Each row was made from one small tree. The marks that hang from a mark follow it in brackets, in the order of their numbers. Every link used is in the known rows. Write each row's tree.
Known rows:
K649{K363{K72 K389 K487 K805}}: [ 10 -20  -2 -25   0  36 -12 -32 -39   6 -29  42 -21  -1 -24  18 -37 -23
  20 -11  28  49 -28  31   0 -22 -61  -8   2   7   3  29  -3 -30 -48 -20
  15  39  30 -30  48 -46 -10  16  59  45 -33 -48  16  55 -45 -19  -4  52
  -7  23 -22  13  -6   1 -62  12  56  16  11 -13 -18   4]
K649{K363{K389 K487}}: [-17 -36  -7 -56 -15 -30  27  -2 -35  12  32  12   2  -3 -11  21   2 -18
 -17  -1 -20  37 -44 -11  13  19 -39  32   8   1 -28  21 -20  10 -16 -22
  -9  32  15 -39  41 -34 -28  53  47  -4 -27 -68  -4  10 -26 -36 -12  10
  11  11  26   1  18   7   6  31  66   5  29   3  -2  18]
K389{K363{K286 K487 K649 K805}}: [  1 -51  36  -1 -58  87 -20  13 -16   6 -50  67 -18 -10  55   2  -4 -13
   1  -4  36  16   1  28  -1 -37 -55  20 -42  -2  44  20  -5  22 -51  23
  -9  47  50 -48  -9  51  13 -22  25 -37   8 -49  36  53 -25  23   2  53
  23 -15 -52 -16 -10   0 -13 -39  32  64 -27 -11 -26  26]
K649{K363{K286 K487 K805}}: [  9 -35   6  12  -7  35  -8  16  -2  11 -20   2 -19 -37  20  30  -4 -23
 -16  -6  -2  10 -18  -5  10   7 -46  17 -15  -9  26   6 -24  26 -31  -7
   9  16  38 -29  27   0 -17   3  12 -20 -22 -47  -5  36 -37  -1  -3  33
  29  -5  14 -16 -13 -25 -48 -25  32  22  -8   0 -14   9]
K805{K363{K487}}: [-12 -43 -13 -35 -30  -5  12   2 -28 -11  32  -2  14  31  17  -6  38 -22
 -43 -23 -50 -31 -49 -12  11  36   0  19 -22  19  -5 -23 -70  22  -2 -29
 -35  32  35 -38  26 -13 -28  51   8 -41 -33 -47 -10  -7  -2 -16  -6   3
 -21  -3  55  10  26  23  -1  25  19  -8  30  -9  21  22]
K286{K72}: [-13 -67 -29 -28 -11 -14   9  34   2  16  47   7  48  -2   0   2  64   1
 -24 -11 -69 -48 -11 -74 -11  36  20  -8 -24  -3 -19 -40 -66  13  14 -37
  12  42   3 -19  35  27 -65  56 -16 -31  33 -28   4 -34  15 -13 -22 -43
  -1  -9  94  -8   5  27  11 -10 -11 -41   5  15  22  -3]
K363{K286{K72} K389 K487 K649 K805}: [ 16 -66  19  49 -25  82  19   9 -20  -1 -55  32   0  16   9  28   5   0
  59  13  50  28   8  51  33 -69 -28  24 -11  33  77  21   6  12 -63  10
  43  29  33 -21  20  49  11   2   8 -41  39 -50  94  28 -45 -11  26  60
 -31  -2 -54   5 -27  13 -54 -41  20  37   7   4 -30  59]
K649{K363{K389}}: [-20 -27 -13 -64 -12 -36  -1   0 -38   7  41  35   4 -15   5  13  15 -34
 -55   4 -52  27 -36 -33  29  54 -24  10  -6 -11 -40  29 -21  -5   1 -22
  -2  48   3 -27  37 -34 -28  38  49 -15 -29 -68 -32 -25 -21  -5 -29 -28
  37   6  75  -6   1  16   2  26  44  -7  21   6   6   5]
K286{K805{K363}}: [-14 -39  -8 -48 -31 -25  22  14 -22  -9  31   8  15  12  27 -28  75 -12
 -76   9 -91 -54 -64 -51  -6  45  15   1 -23  23 -33 -70 -67  22  17 -14
   7  11  24   1  11   3 -24  50   8 -62 -18 -58 -34 -23   0  25   2 -31
   0  15 114 -10   1  27  -4 -12   5 -37 -11  36  41  -3]
K363{K72 K487 K805}: [ 18 -46   3 -17  -5  45  -8  -5  -4  15 -51  38   0  12  -5   3 -24   2
  16 -29 -20 -16 -17  10 -18   5 -61 -13 -47 -14  23  -5 -29 -14 -19 -28
   2  22  32 -48  62   4 -23  22  12  16  -5  -5  34  58 -25   2 -14  56
 -15  15 -16   8  -3   5 -38   6  24  14  -9  -5 -19   9]
K487{K363}: [-11 -52   4 -59  10 -35 -10  27  36 -14  42  15   4  12   7 -23  52  10
 -56 -23 -97  -6 -62 -60  16  87 -38 -16 -15 -37 -34  16 -37   0  29 -39
 -28  49   5 -47  58 -17 -19  39   0 -56  -9 -25 -45 -52  -4  21 -58 -56
  31 -27  99 -30  -1  46  10   6   8 -16 -14  13  37  14]
K649{K363{K286{K72} K389 K487 K805}}: [ 21 -30 -29  46 -10  45  13  -2 -23  -2   6  -6  -2 -25 -12  37   6 -26
  28  20  45  24   0  14  12 -54 -19  25  15  22  35  14 -16  10 -64   0
  35  34  11 -17   9  -4 -22  23  18  -2  17 -37  24  30 -56 -16   3  46
   5  14  -4  12 -14  -5 -76 -27  34  12  21  11  -3   8]
K286{K72 K363{K389} K805}: [-38 -79 -10 -18 -30 -21  75  36   0  22  14 -12  20  15 -50   0  52  17
  -5  37 -39 -15 -38 -80 -36 -48  44  -8  -4  46 -60 -61 -16  -9  -1  -5
  57  39 -25  36 -10  38 -47  46 -14  -8  47 -51  26 -25   3 -18  41 -37
 -20  49  67  10 -14  42 -30 -37 -12 -40 -18  42  54  16]
K805{K363{K286 K389 K487}}: [  3 -43   0 -32 -22  31  21  -9 -42 -12  43   5 -13  50  30  -3  16 -46
  -2   7   0  -4 -56  20  50  18 -26  37   1  46  29  19 -36  21 -41  -9
 -35  35  13 -62  22 -22  -6  26  30 -63 -32 -67  -3  -2 -38 -10   4  52
 -12  23  14  -2   4  39 -30  -1  19   8  35 -17  16  57]
K389{K363{K649}}: [-36 -51  33 -54 -63   1 -14  18  -5   2   2  75   6   3  38   1  25 -12
 -57 -15 -28   5 -27 -16   4  19 -10  -4 -43 -13 -32   1 -28  11  10   1
 -17  66  30 -42  -9  35 -13  11  25 -53 -19 -55  -6 -10  12  18 -38 -29
  49 -32  35 -28  22  14  38   8  31  16 -31  13   7  18]
K487{K363{K72 K649}}: [ -8 -61  42 -46  10   3 -37 -14  39 -20 -21  55  -7  25   0 -13  30  19
   7 -15 -47  23 -43 -10   7  31 -58 -39 -11 -17 -10  25 -16   0 -10 -17
 -18  24  15 -48  78   1  -7   3  35 -33 -20 -12   5 -30   8  18 -38 -35
   1 -16  29 -25 -12  42 -20  -9  23   6  -6   6  12  53]
K487{K363{K286 K805}}: [ 14 -41  15 -20  30  44 -40  23  34  -5  15  26 -16   0  37 -24  46  10
 -26 -25 -55  -9 -46 -15  27  50 -72 -17 -18 -29   9  27 -35  12   9 -12
  -4  34  13 -65  57 -11 -10 -11   7 -70   0 -28 -38 -24 -49  58 -43  -9
  51 -26  56 -29 -37  41 -25 -38   1   3 -40   8  28  25]
K487{K363{K286 K389 K805}}: [  0 -40  22 -32  25  59 -23  21  18 -25   9  40 -31  12  28 -24  23  -3
  -9   6 -37  31 -33  18  39  44 -91 -10   6 -10  10  64 -10 -13 -19  -3
   9  47   4 -70  44 -28   5 -12  26 -71   7 -47 -27 -11 -62  59 -49   1
  53  -2  11 -19 -42  49 -39 -30  15   5 -32  -3  18  32]
K389{K363}: [-35 -40  -1 -68 -41 -18 -21  28 -12   4  37  33  32 -22  38 -16  23 -12
 -70 -15 -51 -14 -31 -58  -2  70  -4 -15 -21 -12 -52 -16 -53  10  29  -6
 -25  69  24 -55   0  26 -39  44   5 -30 -15 -49 -43 -20   8  22 -52 -27
  69  -6  64 -38  19   1  49   3  28  10 -22  14  33   3]
K487{K363{K649}}: [-10 -56  34 -46   2 -13 -15  12  45  -2   4  36  -5  19  14 -18  62  26
 -27 -14 -71   7 -46 -15  12  45 -30   9 -26 -31 -18   9 -26   0   1  -8
 -25  37  12 -42  63   3  -7  17  23 -70 -12 -32  -4 -48   8  36 -45 -69
  14 -45  59 -27  -4  44  10   7  31  -9 -17  14  13  39]
K286{K72 K363{K649}}: [-33 -82   5  -1 -53   4   4  33  18  26  -8  16  11  12 -41  11  54  28
  -3  17 -21  -5 -18 -73 -42 -35  19 -15 -14  14 -12 -65 -27  19 -11   4
  17  31   1  31   5  57 -43  22 -31 -33  30 -31  45 -35  31 -33  28 -47
 -33 -12  57  17  19  42 -11 -26 -24 -28 -13  29  15  37]

Which tree is each row?
[  4 -58  50 -16  -6  55  13 -10 -16  17 -44  78 -12  32  22   6  19 -15
  34  35  10  14 -28   1  36 -45 -43   8 -26  43  27  20  42  11 -51  10
  26  22  17 -14  38  36  31 -11  45 -19  10 -49  32  18 -33 -16  14  45
 -20  40 -25 -40 -36  20 -50 -47  15   0 -23   7  -3  70] -> K363{K72 K286{K805} K389 K649}
[ 17 -57   2  26 -32  40  34 -19 -25 -31   7  19  -1  45  13  21  24 -33
  37  25  41  15 -23  40  40 -63   2  34  23  77  67  -7 -32  39 -70   8
  -2  33  14 -19  -2  32  -9  20  26 -61   9 -71  55  -7 -29 -37  29  60
 -59  11 -15  16  -2  37 -49 -27  23   3  51 -13   4  70] -> K805{K363{K286{K72} K389 K487 K649}}
[ -29  -77   26    8  -52   16   94   24    2   14  -42   -6    7   36
  -50   17   39   26   37   43   27   26  -14  -37  -52 -109   32   18
    2   49  -10  -68    8    3  -42  -10   63   27    8   36   -5   57
  -27   37    2  -20   38  -41   91   14  -13  -61   74    2  -77   45
   -4   17  -12   45  -37  -41   17   -3  -15   30   16   49] -> K286{K72 K363{K389 K487 K649} K805}
[ 17 -17  -3 -10   0  45   4  -5 -38  15 -11  22 -26 -26  10  19 -14 -25
   5   2  24  41 -22  32  36 -16 -65  26  -1   2  28  41  -5  11 -46  -5
  13  30  19 -37  25 -23   9   3  39  -6 -12 -63  -5  42 -64  -6  -4  59
  36   2 -17  -9 -15   1 -44 -19  40  31   6 -15 -11  26] -> K649{K363{K286 K389 K487 K805}}
[ -7 -50  48 -29   0  69 -18 -12 -10  21 -31  88   2  39  20  13   4 -30
  39  12   5  19 -22  20  62 -11 -64  13 -28  25  37  58  15  12 -48   5
 -11  29  12 -59  64  27  16 -16  38 -33  -6 -44  31   9 -13 -17 -14  51
   6  11 -26 -27 -20  32 -53 -18   1   7  -6   3  -9  72] -> K363{K72 K286 K389 K649}
[-16 -18   7 -38 -23  29 -55   1 -13   2 -22  65   4  -8  22 -16 -14  -6
 -15 -30 -15 -24 -29  -4  -4  16 -54 -50 -43 -15 -11   3 -42 -17 -12  -2
 -19  61  33 -53  10  -5 -21  10  15   9 -18 -17  -8  42 -13  45 -39  32
  47   0  24 -23   5   1 -12 -10  29  22 -33   7  16  -8] -> K389{K363{K72 K805}}
[ 12 -61  44  -9 -24  23  39 -38 -25 -12 -34  47 -21  67  -7  -7   5 -27
  38  16  21  21 -48  33   5 -58 -21  16 -10  61  33 -10  -8   6 -55  13
   0  29  35  -8  23  -2  18  41  51 -15 -25 -59  47  50 -14 -25  36  59
 -68  45 -24   2 -13  34 -53  -3  49   9  14  -3   3  60] -> K286{K805{K363{K72 K389 K487 K649}}}
[  8 -19 -37  25  -3  40  -4  14 -25   1  21  26   0 -38 -13  12  25 -33
   1  28  12  10   2 -12  28 -25 -28   5  21  22  17  12 -15  15 -51 -15
  47  43  12 -11  11 -11 -27  -2   8 -26  15 -65  -1   6 -41   4 -10  14
  30   7  40  -4 -18  -1 -66 -39  20  -8  12  11   8  11] -> K649{K363{K286{K72} K389 K805}}
[-27 -55  35 -16 -30  78  28  -4 -10  19 -91  51 -35  36 -36  15 -35   7
  62  -5  41  63 -14  34 -20 -74 -77  -5 -30  20  31   5  17 -27 -68  16
  18  38  12 -11  32  15   0  -5  36  11 -16  -9  91  49 -17 -37  35  65
 -56  17 -73  19  -9  35 -66 -15  11  28 -23 -18 -34  54] -> K286{K363{K72 K389 K487 K649 K805}}
[ 14 -33   2 -29 -12  57  12 -11 -23  21 -49  43 -10  35  -8   3 -37 -13
  39 -22   0  10 -21  39   6 -12 -67  -7 -35   7  28  28  -2 -25 -44 -27
  -2  53  35 -62  62  -1   0  27  34  22  -3 -27  44  49 -42  -2 -20  73
 -23  30 -38   4  -6  22 -59  16  37  15   0 -11 -20  22] -> K363{K72 K389 K487 K805}
[ 14 -54  20  45 -49  78 -14  12 -10   6 -36  34   2  -5  38   5   4  11
  35   2  53  -3  18  23  -8 -85 -13  -7 -12  24  49  -7 -33  25 -51  20
  21  43  32 -27 -34  72  -9  -6   2 -23  26 -38  53  47 -26   7  21  45
  13  -5 -35  -1  -4  -9 -26 -50  25  55  -7  -4 -19  33] -> K389{K363{K286{K72} K487 K649 K805}}
[  7 -49  43 -13 -19  56 -18   6 -12  16 -84  53 -11  17  -4   6 -12   5
  29 -22   8   7  -5  29  -9 -30 -58  -6 -56 -22  39  -6  -8 -11 -47  -5
   6  20  52 -29  52  29   2   8  20  -7 -21 -14  75  48 -15 -13   1  48
 -38 -11 -51  -4  -2  11 -41   0  25  22 -25  -3 -31  31] -> K363{K72 K487 K649 K805}
[  7 -58  31   0 -12  69   1 -53 -33 -11 -22  53 -26  76  18   5  -4 -43
  54  -3  51  27 -36  66  60 -39 -45  22   0  61  65  35 -13  18 -78  11
 -23  23  19 -45  49   3  16   1  54 -38 -35 -52  41  29 -32 -25  26  92
 -47  28 -52   9 -14  32 -64 -11  28  14  47 -26 -10  78] -> K805{K363{K72 K286 K389 K487 K649}}
[ -8 -49 -13 -34 -20   1   4 -43 -25 -15  12   6  -2  40  -4  -1   9 -35
   0 -28 -24 -40 -56  -8   0  10 -18  -8 -12  32   7 -25 -65   2 -22 -25
 -34  28  29 -44  50 -21 -17  40  20  -9 -41 -29   2   4 -12 -22   5  34
 -43   5  28   6  18  27 -42  17  19 -10  37 -19  15  37] -> K805{K363{K72 K487}}
[-19 -39  -7   3 -38   3  31  -5 -30 -37  20  26   0  36   5 -11  71 -12
  -6  32 -15   0 -37  -1   4 -47  47  14   4  66   2 -49 -36   9 -36  15
  35  25  25  35 -11  13 -14  39  15 -60  14 -73  45 -13  -4   8  23 -17
 -52  26  59   4 -17  35 -41 -18  27 -33  17  32  29  35] -> K286{K72 K805{K363{K389 K649}}}
[ 16 -45  -1 -11 -19  -8   2   6 -25  15  23  -2   0 -19  21  31  19 -34
 -32  -5  -7 -14 -30 -29  29  18 -31  28 -11   0  10   4 -30  47 -20 -16
   1  13  30 -35  38   4 -28  14  21 -20 -24 -49 -34  11 -28 -30  -1  10
  33 -12  30 -21   5  -7 -21  -4  29   6  27   7   5  28] -> K649{K363{K286 K487}}
[ 10 -48  15  -5  -9  45 -42 -38 -30 -19   2  67 -17  43  25  -1  27 -47
  13   5 -16 -31 -46   7  51  -3 -33 -14 -28  41  49   7 -31  35 -55  16
 -20  23  24 -29  32  11   6 -15  16 -59 -44 -45   0  -2  -9  -2  -1  34
 -15  -7  20 -24 -12  25 -56 -28   5  -2   8  -8  12  64] -> K805{K363{K72 K286 K649}}
[-21 -82  -7 -10 -32 -10  95  36   2  26  -5 -41  13  27 -47   0  24  21
  28  43   4   2 -24 -60 -55 -74  29  18  -3  34 -41 -69 -10  -5 -29 -16
  61  33   5  30  -3  34 -48  61   2   4  51 -38  42   3 -13 -53  58  -3
 -56  60  22  16   1  39 -37 -32   6 -12  -2  20  33  20] -> K286{K72 K363{K389 K487} K805}
[ 21 -52 -14  24  -9  -5  62  20 -18  11  20 -25  15 -18 -21  21  39 -27
  24  33  31  10 -23 -33  11 -63  35  33  15  46  -8 -15 -11  39 -41  -6
  58  25   5  -1   0  13 -26  53  26  -7  21 -60  16  14 -48 -37  43  14
 -15  43  17 -12 -18 -12 -55 -50  37   1  23  19  29  22] -> K649{K363{K286{K72 K805} K389 K487}}
[ -7 -47  16 -40 -24  20 -30 -41 -17 -16  -4  73 -10  25  10  -1  30 -31
   5  -7 -34  -8 -48   0  12  20 -23 -17 -22  32  27 -21 -43  15 -28  -3
 -42  30  33 -26  38  -3   0  16  24 -51 -41 -40  13 -12  19   1  -7  15
 -29  -3  36  -3   0  30 -40   9  17 -25  13  -8   2  37] -> K805{K363{K72 K649}}
[  9 -50  12 -36  38  16 -45   7  25 -21 -13  48 -21   1   1 -28   8  14
   0 -39 -68  -6 -47  -2  -4  40 -75 -48 -17 -36  -8  14 -40 -18 -13 -24
  -5  51  16 -51  75 -31 -20  16  25 -11 -16   1 -17  -5 -26  56 -60  -6
  16 -12  39 -21 -27  29 -41 -24  13  -5 -29   9  25  16] -> K487{K363{K72 K805}}
[ 20 -72  59 -12 -22  60  49  -6   0  13 -64  46 -13  49  14  16   0 -23
  68  15  35  32 -28  15  31 -71 -48  27 -33  36  29  14  29  12 -70   8
  34  23  19 -36  45  36  26   1  49 -13   4 -44  66  49 -39 -31  43  81
 -53  40 -71 -23 -31  15 -63 -41  35  20 -14  -1 -29  77] -> K363{K72 K286{K805} K389 K487 K649}
[-28 -74  17 -37 -51 -15  68  42  17  39 -21 -29   5  15 -23  -2  22  12
 -20   6 -42 -19 -53 -84 -58 -22   5  14 -32  -1 -50 -69 -24  10  10 -16
  34  29   8   9  12  33 -39  38 -14  -7  11 -25  21   0  -3 -31  43 -16
 -24  35  37   7   5  33  -4 -22  10   6 -29  29  18  30] -> K286{K363{K487} K805}
[ 15 -66  32  39 -74  30  36  12   1   4 -17  16  22  -7  35  15  29   9
  14  23  37 -11  -9 -30 -13 -95  29  24  -6  49   7 -41 -19  42 -29  23
  33  32  32   5 -43  86 -22  20  13 -31  46 -45  48  39 -14 -21  46  28
 -19  18 -15 -20 -10   0 -12 -58  28  39   2  17   9  47] -> K389{K363{K286{K72 K805} K487 K649}}
[ -1 -37  -2 -46 -12   4  21 -46 -48 -22   6  24  -5  53 -21 -16 -11 -33
  21 -17 -11   1 -60  29   9   9 -21  11 -14  42  22  10 -45  -9 -38 -13
 -36  38  26 -59  50 -39 -13  60  40   4 -46 -40  14  32 -36 -29   4  60
 -60  24   8  19  11  33 -38  20  29 -10  52 -21   8  40] -> K805{K363{K72 K389 K487}}
[ 10 -82   0  16 -17  21  78  32  -1   8   0 -29  35  18   7   5  33  -5
  31  38  -3  -9 -22 -26  -2 -64  15  36  -4  52  13 -16  -8  10 -29 -13
  56  20  12 -18   5  41 -26  45  13 -25  62 -48  37  11 -41 -37  40  42
 -42  41  -4  -9 -24  27 -41 -42   7   4  12  14  13  46] -> K363{K286{K72 K805} K389 K487}
[-12  -7  -8 -56  -5   9 -16   4 -38  -2   7  55  -8 -34  -3  16   6 -28
 -38  -3 -27  27 -24   1   4  31 -53  -2  -3 -12 -14  21 -12 -13 -17  -9
  15  47  18 -15  35 -45 -11  17  31 -20 -25 -73 -26   3 -43  24 -38 -11
  47  -6  49  -7  -8  -1 -23   2  40  -9 -28   9  17 -17] -> K649{K363{K389 K805}}
[ 26 -25  -4  -1  20  63 -13 -13 -41   3 -39  38 -29  -1  -5  24 -36 -44
  44  -2  48  47 -23  42  27 -44 -84  10   0  16  33  57  10  -2 -70  -3
  11  34  31 -49  39 -25   0  -6  52  23 -26 -44  12  64 -65 -10  -2  80
   8  28 -52  -2 -20  -6 -77 -22  43  31  17 -13 -13  37] -> K649{K363{K72 K286 K389 K487 K805}}
[-12 -49 -31 -15 -23 -18  41   5 -24 -36  56   2  25  20  -9 -14  55 -19
 -11  14 -35 -22 -54 -35 -10 -11  37   7  21  63 -26 -61 -45   9 -13 -17
  32  31  -1  30 -13 -12 -36  67  21 -52  17 -71   4 -17 -17   7  17 -12
 -33  32  88   5  -5  29 -30 -20   8 -52   6  30  55   4] -> K286{K72 K805{K363{K389}}}
